What can hang from each mark
z536: z537
z877: z45
z554: z537
z632: z537
z45: z537
z963: z402
z537: z45 z392 z436 z536 z554
z402: z392 z963
z392: z402
z436: z537

Every row comes from one small tree of marks. The marks that hang from a mark follow it in brackets, in the order of their numbers. Every link used is in the known rows. Which tree was each row made from?
Known rows
z45(z537(z436 z536)): [-15.2  -7.9  -7.4   1.1   8.4  -7.0  -1.1 -14.2  22.7 -34.1 -27.9   1.5
   5.2  19.0   3.3  13.0 -16.2   9.0  28.9 -15.2 -35.6  -9.0  -3.1  -4.2]
z45(z537(z392 z436 z554)): [ 22.9  -8.9  17.8   7.2 -19.7  -5.4  31.6   2.5  20.5  -4.1  13.9  21.8
  -5.1   3.4 -14.6  -8.4 -22.6  18.4  38.4  -5.0 -10.9   1.4 -13.0   8.9]
z632(z537(z392 z536)): [-10.6  12.8 -13.6 -10.6 -10.6   9.3 -27.8  -4.7  -9.9  -4.4  21.8   8.9
 -15.7  -1.6  11.5   5.9  37.7  -2.2 -28.1  -7.0 -21.8  -9.4   5.6 -18.2]
z537(z392 z436 z554): [  2.8   7.8  12.9   2.8 -17.5   6.4  12.5   9.9  16.2   2.6  17.5   2.6
   1.6  -1.7 -12.9 -12.0   1.2  10.1  15.8  13.7 -13.4   2.6  -0.3 -10.4]
z436(z537(z392 z536)): [-16.5   7.3   7.3   1.8  11.7 -12.4 -42.3   4.0  -3.0   0.4   2.6 -16.0
  -9.1  -9.4  16.9   4.8  24.9  -1.9 -23.9 -10.2  13.9 -14.6  11.6 -17.7]
z45(z537): [-39.0 -12.7 -18.6  -3.2 -11.8 -20.0   4.4 -14.6   0.5 -33.1   3.3   6.1
  -4.6  14.5   6.9  16.1 -47.7 -18.1  12.8   9.8  18.6   3.9  -5.0 -31.0]
z877(z45(z537(z436 z554))): [  4.4 -30.9  -0.3  -2.6  -1.7 -11.5  44.2 -13.8  22.8 -25.1  17.3  34.6
  29.5  12.4  -4.3  -3.9 -34.5   3.3  62.6   3.9  10.7  10.0  17.9  13.1]
z402(z963): [-59.3  11.2   1.9  13.4 -30.2  -0.8 -20.8   2.5   0.7 -52.0 -11.8 -25.0
  -8.0   9.7   7.3  11.5 -19.3 -24.5 -38.8  22.1  20.9  10.8   7.3 -53.4]
z877(z45(z537(z392))): [-21.7 -24.5 -11.7   4.6  -5.8 -24.1  13.9 -18.4  -5.8 -18.6  43.2  19.1
 -13.8  -7.0  14.2   3.1 -24.8  -7.7  24.9  -3.9  37.5  -0.1  10.0 -16.0]
z536(z537(z45 z392 z436 z554)): [ 49.2  -2.7   0.6 -14.2  28.4   2.5  19.7  11.4  11.1  33.6   1.5  -8.7
   8.1   5.8 -24.1 -20.5   3.3  15.8  -5.0   3.5  -5.4  -1.7   7.2   8.9]
z877(z45): [-59.1 -11.2 -29.3 -10.0   0.2 -14.1  -2.1 -16.5  -7.3 -32.1  26.6  -2.5
  14.1  -0.3  21.0   7.0 -15.2 -24.2   7.3  23.1  34.9   8.2  25.9 -42.1]
z436(z537(z45 z392)): [  0.5   4.6  -2.7  -0.3   5.6  -7.1  -0.5  10.8  11.9   9.8   8.4 -11.8
 -17.9  -9.9  17.5  -4.6  -0.9  -7.3 -23.7   0.7  52.9  11.7   5.8 -12.0]
z537(z45 z392 z536): [ -2.7   0.0 -15.7  10.6   1.3   4.8 -27.0  -3.7  -0.6  10.0  -6.2 -16.2
 -19.3 -16.2 -12.9  -3.2  26.1  -8.0 -32.6 -14.8  -2.9  -8.0   2.4   6.0]
z537(z536 z554): [-17.9  -2.6  -2.4   4.9  -5.0  -3.0 -31.4  -9.6  -6.1  -8.3 -10.6  -0.9
  18.8  -3.0 -23.8   0.4   9.5 -18.6 -12.1   9.7 -18.3  -9.2  11.4   4.1]
z554(z537(z392 z436)): [-14.3  14.7  -3.3  -7.7  -0.1   9.7  17.4  10.5  10.3 -11.9  36.5 -16.1
  -8.4  12.5  26.2   0.5  -9.1  10.9  20.7   2.7 -14.5   8.8 -13.4 -26.6]
z436(z537(z392 z554)): [  2.2   3.0  18.5   3.8 -10.1 -12.7  -5.9  12.3  -0.4  11.2  23.9   2.1
   1.4  -9.4   4.0  -6.5   0.7  -4.1  -9.2  12.3  38.5   1.0   9.5 -10.7]
z963(z402): [-61.7   2.5 -27.6  -7.2  19.7  -6.9 -14.0 -11.2 -21.9 -28.1  14.4 -24.3
  -3.4  17.7  21.9  12.7 -28.8 -19.2  -6.5  45.5  -8.6   6.1 -27.5 -46.3]
z537(z392(z402) z536 z554): [  2.5   7.8  20.7  15.4 -13.9  -5.1 -39.0  -0.4 -52.0  34.4 -15.8   1.5
   2.5 -27.9 -29.8   4.7  22.6  -8.8 -20.6   5.3 -19.4 -19.1  -9.3  20.7]
z632(z537(z436)): [-24.9  16.1 -17.6 -27.0 -10.7  17.9  21.6   3.9  24.4 -30.4  11.8   9.0
  10.0  26.7  29.4   7.0  -5.2   3.3   9.0  21.1 -16.8  12.5   5.8 -42.1]
z554(z537(z45 z392 z436)): [ 13.2  11.1  -9.7  -5.9   5.5  19.5  28.9  10.3  21.5   3.4  22.7 -13.5
 -12.3   9.1  15.3  -9.1  -5.4  10.9  12.2  -4.6  -3.8  18.4 -14.9   6.5]
z963(z402(z392)): [-47.6  -2.5 -19.9  11.0  24.4   1.4  -8.5  -2.3  -8.0 -13.3   1.8 -39.3
  -8.9  26.6  26.2  -2.6 -40.3  -4.6  -8.0  45.3 -25.1  -8.8 -29.4 -29.5]
z877(z45(z537(z436))): [-26.0 -24.2 -16.6  -7.5   4.9 -13.7  37.0 -15.1  23.2 -40.8  13.1  16.2
  13.8  16.1  19.9   7.7 -37.5   3.4  55.2   1.6  13.8   8.2  13.3 -17.8]
z877(z45(z537(z436 z536))): [-14.3 -25.8 -11.1  -1.2  18.0  -9.1  10.4 -21.7  21.6 -34.5  -6.8  16.7
  19.7  10.1  11.9   7.9  -7.6   6.8  46.4 -16.4 -12.1  -7.4  18.2   3.6]
z554(z537): [-47.5   4.2 -22.1 -15.5  -2.9  -1.8  -5.7  -5.0 -10.0 -27.0  28.6 -15.8
   5.1  17.2  26.2  11.9 -27.1 -21.6   3.3  21.6   9.5  13.2  -5.7 -34.0]
z392(z402): [-55.8  10.2  -9.4  -5.3 -14.6  -9.7 -17.0  -5.1 -42.8  -3.7 -17.9 -13.6
   5.2  -2.4   7.4  23.4 -26.0 -26.8 -11.5  36.2  13.1   1.4 -14.8 -39.2]
z436(z537): [-45.2   5.4  -8.5 -12.7   5.1 -13.7 -13.3   2.3   5.4 -24.1   2.1 -15.7
   7.3   8.7  30.9  13.4 -17.6 -18.4  -9.1  19.8  42.8   7.3  13.5 -45.2]
z554(z537(z45 z392 z436 z536)): [ 22.7   8.7  -6.5   0.9  20.6  20.9   3.9   6.8  20.6   7.5   3.0 -16.8
  -8.7   4.3   7.4  -8.6  23.3  17.2   4.0 -24.5 -30.2   2.0  -9.0  28.5]

Which tree is each row?
[ 14.3  14.3   7.0  11.0   7.8  13.9 -12.0   6.3 -15.1  30.8 -43.9 -14.5
 -11.1 -17.4 -12.0   1.6  25.5  13.4 -12.4  -9.5 -26.0  -8.5 -15.3  21.4] : z537(z45 z392(z402) z436 z536)
[ 31.1  13.1 -11.5 -11.3   4.5  29.7   7.8   4.3  26.4  10.2  -2.9   8.0
 -12.4   2.9   6.3  -8.2  42.7  20.4 -13.8 -22.3 -33.0   0.6   4.1  18.1] : z632(z537(z45 z392 z436 z536))
[ 22.5  -3.1  -2.2   1.7   6.2  17.5   1.9   1.7  32.2   2.6 -34.0   1.1
  23.1   1.8 -29.0 -11.9  17.6   3.0   4.6  -6.2 -31.2   2.8  11.9  38.1] : z537(z45 z436 z536 z554)
[ 50.2   9.8   2.4 -11.4 -16.1  27.0  39.2  14.0  30.4  19.8  20.0  28.9
  -1.0   4.4  -8.9 -19.5  20.9  18.2  -0.2   0.4  -9.7  17.8   2.8  26.1] : z632(z537(z45 z392 z436 z554))
[ -4.7   4.4 -21.5 -14.3  10.8  18.3  32.5   5.1  29.3 -14.9   3.4 -16.2
   7.8  22.7  20.6  -1.0 -20.6  -0.6  17.6   5.6  -3.4  24.4  -8.0   0.3] : z554(z537(z45 z436))
[  1.9   8.3 -10.6  -1.6  -2.8  13.0  19.3  10.3  29.7   3.8   1.4 -12.6
 -19.3  -1.0  -0.3  -9.2  -1.0   9.9   1.3   1.0   1.0  10.4  -5.9 -12.5] : z537(z45 z392 z436)
[ 14.2   7.9  13.7   7.6  15.5  -4.5 -30.8   7.3 -30.1  39.9 -37.3 -13.7
  -9.4 -26.7   4.2   7.2  24.2  -4.0 -36.1 -11.3  24.8  -6.1  -6.1  25.0] : z436(z537(z45 z392(z402) z536))
[ 41.4   1.3   9.5  11.1   1.7  18.2   0.6   7.8  25.7  23.9 -15.1   1.5
   2.5  -9.5 -35.1 -20.2  32.7  16.5  -0.1 -18.1 -31.5  -3.0   4.3  42.0] : z537(z45 z392 z436 z536 z554)
[  2.3  -5.0   4.5   8.7   2.0  -4.4  -2.6  -6.3  17.1 -13.7  -6.9   2.9
 -16.9   3.8  -1.2   4.0  -0.4  19.6  24.1 -26.1 -34.0 -16.0 -11.3   1.6] : z45(z537(z392 z436 z536))
[ 10.3  15.6  -7.8 -11.1 -17.3  12.6   6.4   5.1 -34.8  32.0   2.2  12.2
 -18.2 -10.2   7.3   6.1   7.6  -9.2 -31.6  12.1  16.9  11.4 -16.0   3.6] : z632(z537(z45 z392(z402)))
[ 14.6 -14.7  10.4   7.3  -0.2  -4.3   6.2  -9.0  21.4 -17.5 -25.8  20.6
  21.7  13.8 -21.9  -0.8 -12.1   9.1  36.5 -13.2 -38.8  -8.9   0.4  27.3] : z45(z537(z436 z536 z554))
[ -5.4  -3.5  11.2  -2.2   9.4 -11.8 -32.3  -0.8   2.6  -3.2 -14.9  -1.3
  27.2  -1.4  -2.0   0.3  13.0 -11.8 -11.3   3.3  11.0  -6.1  22.6   8.1] : z436(z537(z536 z554))
[  2.4 -21.3  -0.3   8.5  11.6 -10.4   8.7 -16.1  13.4 -16.0  11.4  16.5
  -2.3  -2.2   9.2   0.7   8.0  19.0  41.6 -32.5 -11.9 -13.3  12.7   9.5] : z877(z45(z537(z392 z436 z536)))
[ 20.1   3.5 -15.3 -19.4  34.6   3.1  12.6   9.2  12.9  20.0   1.1 -27.8
  -7.6   9.8   0.0 -10.1   2.0  12.1 -10.5   1.7  -0.8  -2.6   1.5 -24.2] : z536(z537(z45 z392 z436))
[-17.2  20.8  31.0  26.6 -18.4   6.8 -40.7   6.2 -54.2  -6.2 -18.3 -26.8
 -15.6 -10.8   5.8  16.0  15.2 -10.8 -45.3  -6.4  -8.6  -8.4 -20.7   5.9] : z554(z537(z392(z402(z963)) z536))
[  9.7 -31.6   2.5   7.7 -15.0 -23.0  23.5 -14.4  -9.3  -5.6  45.2  36.4
   2.6 -11.1 -11.1  -7.5 -20.8  -5.7  30.0  -5.6  32.6   1.7  14.3  16.0] : z877(z45(z537(z392 z554)))
[ 31.9 -11.7  22.9  14.3  -5.8  -2.2   3.0  -3.5  17.3   2.2  -5.2  19.8
  -0.5   0.0 -25.1  -8.1   4.7  21.1  30.8 -26.3 -37.1 -14.7  -6.2  33.5] : z45(z537(z392 z436 z536 z554))
[ 23.6  -7.3   4.8   1.3  16.3  -1.8 -16.7   1.4  16.1  10.6 -28.1   0.9
  25.6  -6.7 -13.0  -8.5  15.1 -12.8 -20.0  -8.2  19.2   3.4  23.9  38.4] : z436(z537(z45 z536 z554))
[ 15.8   8.2  36.4  10.9   0.7 -13.4 -40.5   7.2 -44.1  39.8 -22.2   2.2
  10.7 -25.4  -9.0   4.3  26.5  -3.2 -20.9  -0.2  11.0 -16.4  -1.0  24.6] : z436(z537(z392(z402) z536 z554))
[ 18.4  -0.1 -18.2 -17.1 -18.6  15.0  20.7   0.5  11.8   5.3  12.3  27.6
  15.2   7.2 -10.1  -7.4   0.6 -19.2 -16.2  14.6  10.8  23.0  12.8  18.5] : z632(z537(z45 z554))
[ 34.2   5.2  25.1   7.4  -3.8  -7.6   0.2  15.1 -28.0  50.1 -13.7   6.5
   2.3 -24.7  -9.3  -5.4   0.4  -5.7 -21.8  10.0  49.1   8.5  -5.6  32.8] : z436(z537(z45 z392(z402) z554))
[ 40.0  -3.0  15.1  10.4  10.6  -2.1 -19.1   8.0   8.3  29.1  -8.7   2.5
   2.3 -18.9 -16.0 -16.2  30.9  -0.7 -26.9 -16.4  22.2  -3.8  16.6  45.0] : z436(z537(z45 z392 z536 z554))
[ -7.2   3.0 -17.8  -3.1  13.6  16.0  -6.4  -0.4  31.3 -12.1 -36.3 -16.5
   7.8   7.5  -5.6  -1.0  13.7   1.9  -1.5  -7.7 -25.7   1.9   5.7   6.6] : z537(z45 z436 z536)
[ -8.6 -20.4   5.3  11.7   4.4 -23.5 -19.1 -22.8 -50.7   8.5  -1.7  18.8
  -4.7 -25.4  -2.0  16.1   1.7  -5.1  13.0 -18.8  10.6 -20.0  -2.9  18.6] : z877(z45(z537(z392(z402) z536)))
[-18.5 -11.2  26.1  30.4 -28.0 -20.5   1.7  -7.1 -44.7 -20.8  -2.9  11.3
 -15.9 -14.6   7.2  13.6 -24.7  -9.9  -7.7  -2.2  47.7   2.4  -4.5  -7.7] : z877(z45(z537(z392(z402(z963)))))
[  3.9 -13.5   6.7  -0.2 -14.7  -6.8  32.8  -4.3  25.5 -22.8  -5.5  22.1
  16.9  18.6 -11.3   1.8 -40.9   5.5  41.6   6.5  -9.9   9.6  -5.5   3.9] : z45(z537(z436 z554))
[-23.8  14.2  17.2  -0.4  -1.2 -14.1 -19.6  10.7 -41.4  21.0  -2.6 -13.3
 -10.8 -14.6  25.8  14.9  -7.3  -7.8 -19.6  18.8  42.1  -1.6 -10.4 -29.2] : z436(z537(z392(z402)))
[  3.9  19.5  -5.3 -12.1  -1.6  20.7  -6.6   5.6  13.8  -8.4  10.9   7.0
  -9.0   6.7  16.1   0.2  40.5  19.8  -3.4 -12.4 -43.7  -9.9   1.5 -13.9] : z632(z537(z392 z436 z536))
[ 30.5  -1.3  11.8   2.1  -0.5  -5.7   7.5  13.0  12.2  25.6  10.0   4.5
  -2.0 -12.6  -6.5 -14.9   4.0  -4.8 -17.8   1.0  49.1  13.2  12.3  20.5] : z436(z537(z45 z392 z554))
[ 22.7   8.3  -1.8 -16.5  29.5   0.9   6.9  12.0 -27.8  42.7 -27.8 -24.6
  -2.7  -0.4  -2.7   0.7  -2.6   9.4 -13.4   9.7   0.2  -6.9 -12.8 -13.3] : z536(z537(z45 z392(z402) z436))
[ 17.5 -13.4 -19.6 -18.4  24.2  -8.4   1.1  -2.9  -8.3  17.4  -4.6  -9.2
  23.0   8.9 -25.5  -8.5 -14.7 -22.5 -22.5  17.3  18.4   2.2  17.5  -0.2] : z536(z537(z45 z554))
[ 20.3  15.4  -6.3  -4.0  -1.9  15.6 -18.3  -0.1 -35.9  35.9 -16.7  11.2
 -15.4 -18.3  -2.4   8.3  38.0  -4.9 -39.4  -9.9 -12.0  -4.8 -12.1  25.7] : z632(z537(z45 z392(z402) z536))
[  9.3 -13.9   9.8   9.7 -25.2 -18.3  10.7  -6.3  -6.1  -0.6  24.7  25.5
 -11.1  -2.1 -18.8  -3.0 -27.9  -4.2  13.5  -3.6  12.5   0.4  -7.2   4.7] : z45(z537(z392 z554))
[ 18.8 -32.8   8.2  15.0  -2.3 -19.6  -5.5 -21.0 -11.7  -0.9  26.9  33.9
   7.5 -16.5 -23.3  -6.1   6.6  -1.1  23.4 -26.2   7.0 -15.9  16.7  36.8] : z877(z45(z537(z392 z536 z554)))
[ -6.4  33.0  31.8   6.8 -37.8  22.8   7.6  19.2 -18.4 -10.3 -15.5  -0.1
 -17.7   3.7  21.5  10.3  13.8  11.8 -26.6  14.0  -8.8   9.9 -16.2 -26.4] : z632(z537(z392(z402(z963)) z436))
[ -9.4   9.6  -8.1 -19.8  27.5  -5.8  -0.3   6.5  -0.5   3.9  12.9 -28.3
  -4.3  15.6  10.1   0.8  -0.6  11.4  -0.9  11.7 -10.9 -14.0   1.0 -54.0] : z536(z537(z392 z436))
[ -4.7  11.0   0.7  -0.6  11.7  12.9 -10.7   5.5   4.2  -7.5  16.5 -18.7
  -5.4   5.6  17.2   0.7  20.8  16.3  12.6 -18.4 -41.2  -8.6  -8.5  -2.2] : z554(z537(z392 z436 z536))
[-19.6   5.0  34.7  31.1 -37.1 -14.6  -8.0  -1.3 -42.0 -16.5 -21.8  -1.1
 -30.9  -7.4  -1.7  18.2 -32.2  -9.0 -24.7   2.2  25.5   0.9 -26.3 -17.4] : z45(z537(z392(z402(z963))))
[ 22.1  14.0   7.5 -14.0 -22.8  18.4  26.2  11.3  18.2   4.8  31.7  27.5
   1.6   8.6   1.2 -10.4  17.0  16.5  11.8   8.8 -21.9   7.6   3.3  -4.1] : z632(z537(z392 z436 z554))
[ 10.2  -8.4 -10.3   7.0  -2.5   3.6 -17.9  -7.7   6.0   5.4 -25.1   0.3
  17.1  -8.6 -34.8  -7.7  13.6 -18.6 -18.9  -1.2  -7.6   1.0  13.2  33.4] : z537(z45 z536 z554)
[  5.9  -1.2 -22.9 -15.9  28.7  -9.2  -9.1   0.3 -14.7  23.7  12.3 -24.8
 -13.0   0.5  -4.8  -4.9  -1.6 -10.3 -34.6   5.5  22.7  -5.4   5.8 -28.3] : z536(z537(z45 z392))
[ -4.9   1.9   4.6   2.7  -0.3   8.4 -12.5   0.5  19.9 -10.2 -21.0  -1.3
  26.8   6.8 -17.4  -3.3  14.2   4.1  13.5   5.7 -43.2  -8.3   8.7   7.4] : z537(z436 z536 z554)
[ -3.7 -13.1   9.7   5.7  -3.2 -15.0  27.4  -8.5 -20.3   2.8   5.6  20.3
  -3.6  -9.1  13.8  11.2 -24.6  13.0  45.0  -1.8  15.0  -2.0  -9.9  -1.8] : z877(z45(z537(z392(z402) z436)))
[ 31.1   2.0   3.7   5.7 -11.7  14.0  27.0  12.0  28.0  18.7   4.8   4.1
  -3.9  -5.1 -24.3 -20.0   4.8  10.0   6.7   3.2  -2.7  11.8   0.5  17.1] : z537(z45 z392 z436 z554)
[  4.8   3.4 -17.4  -7.7  23.1  20.4   3.4   0.7  26.0 -10.8 -16.8 -17.4
  14.3  17.2  10.1  -1.5   7.3   4.2   9.9 -15.2 -31.8   9.6  -3.5  23.5] : z554(z537(z45 z436 z536))
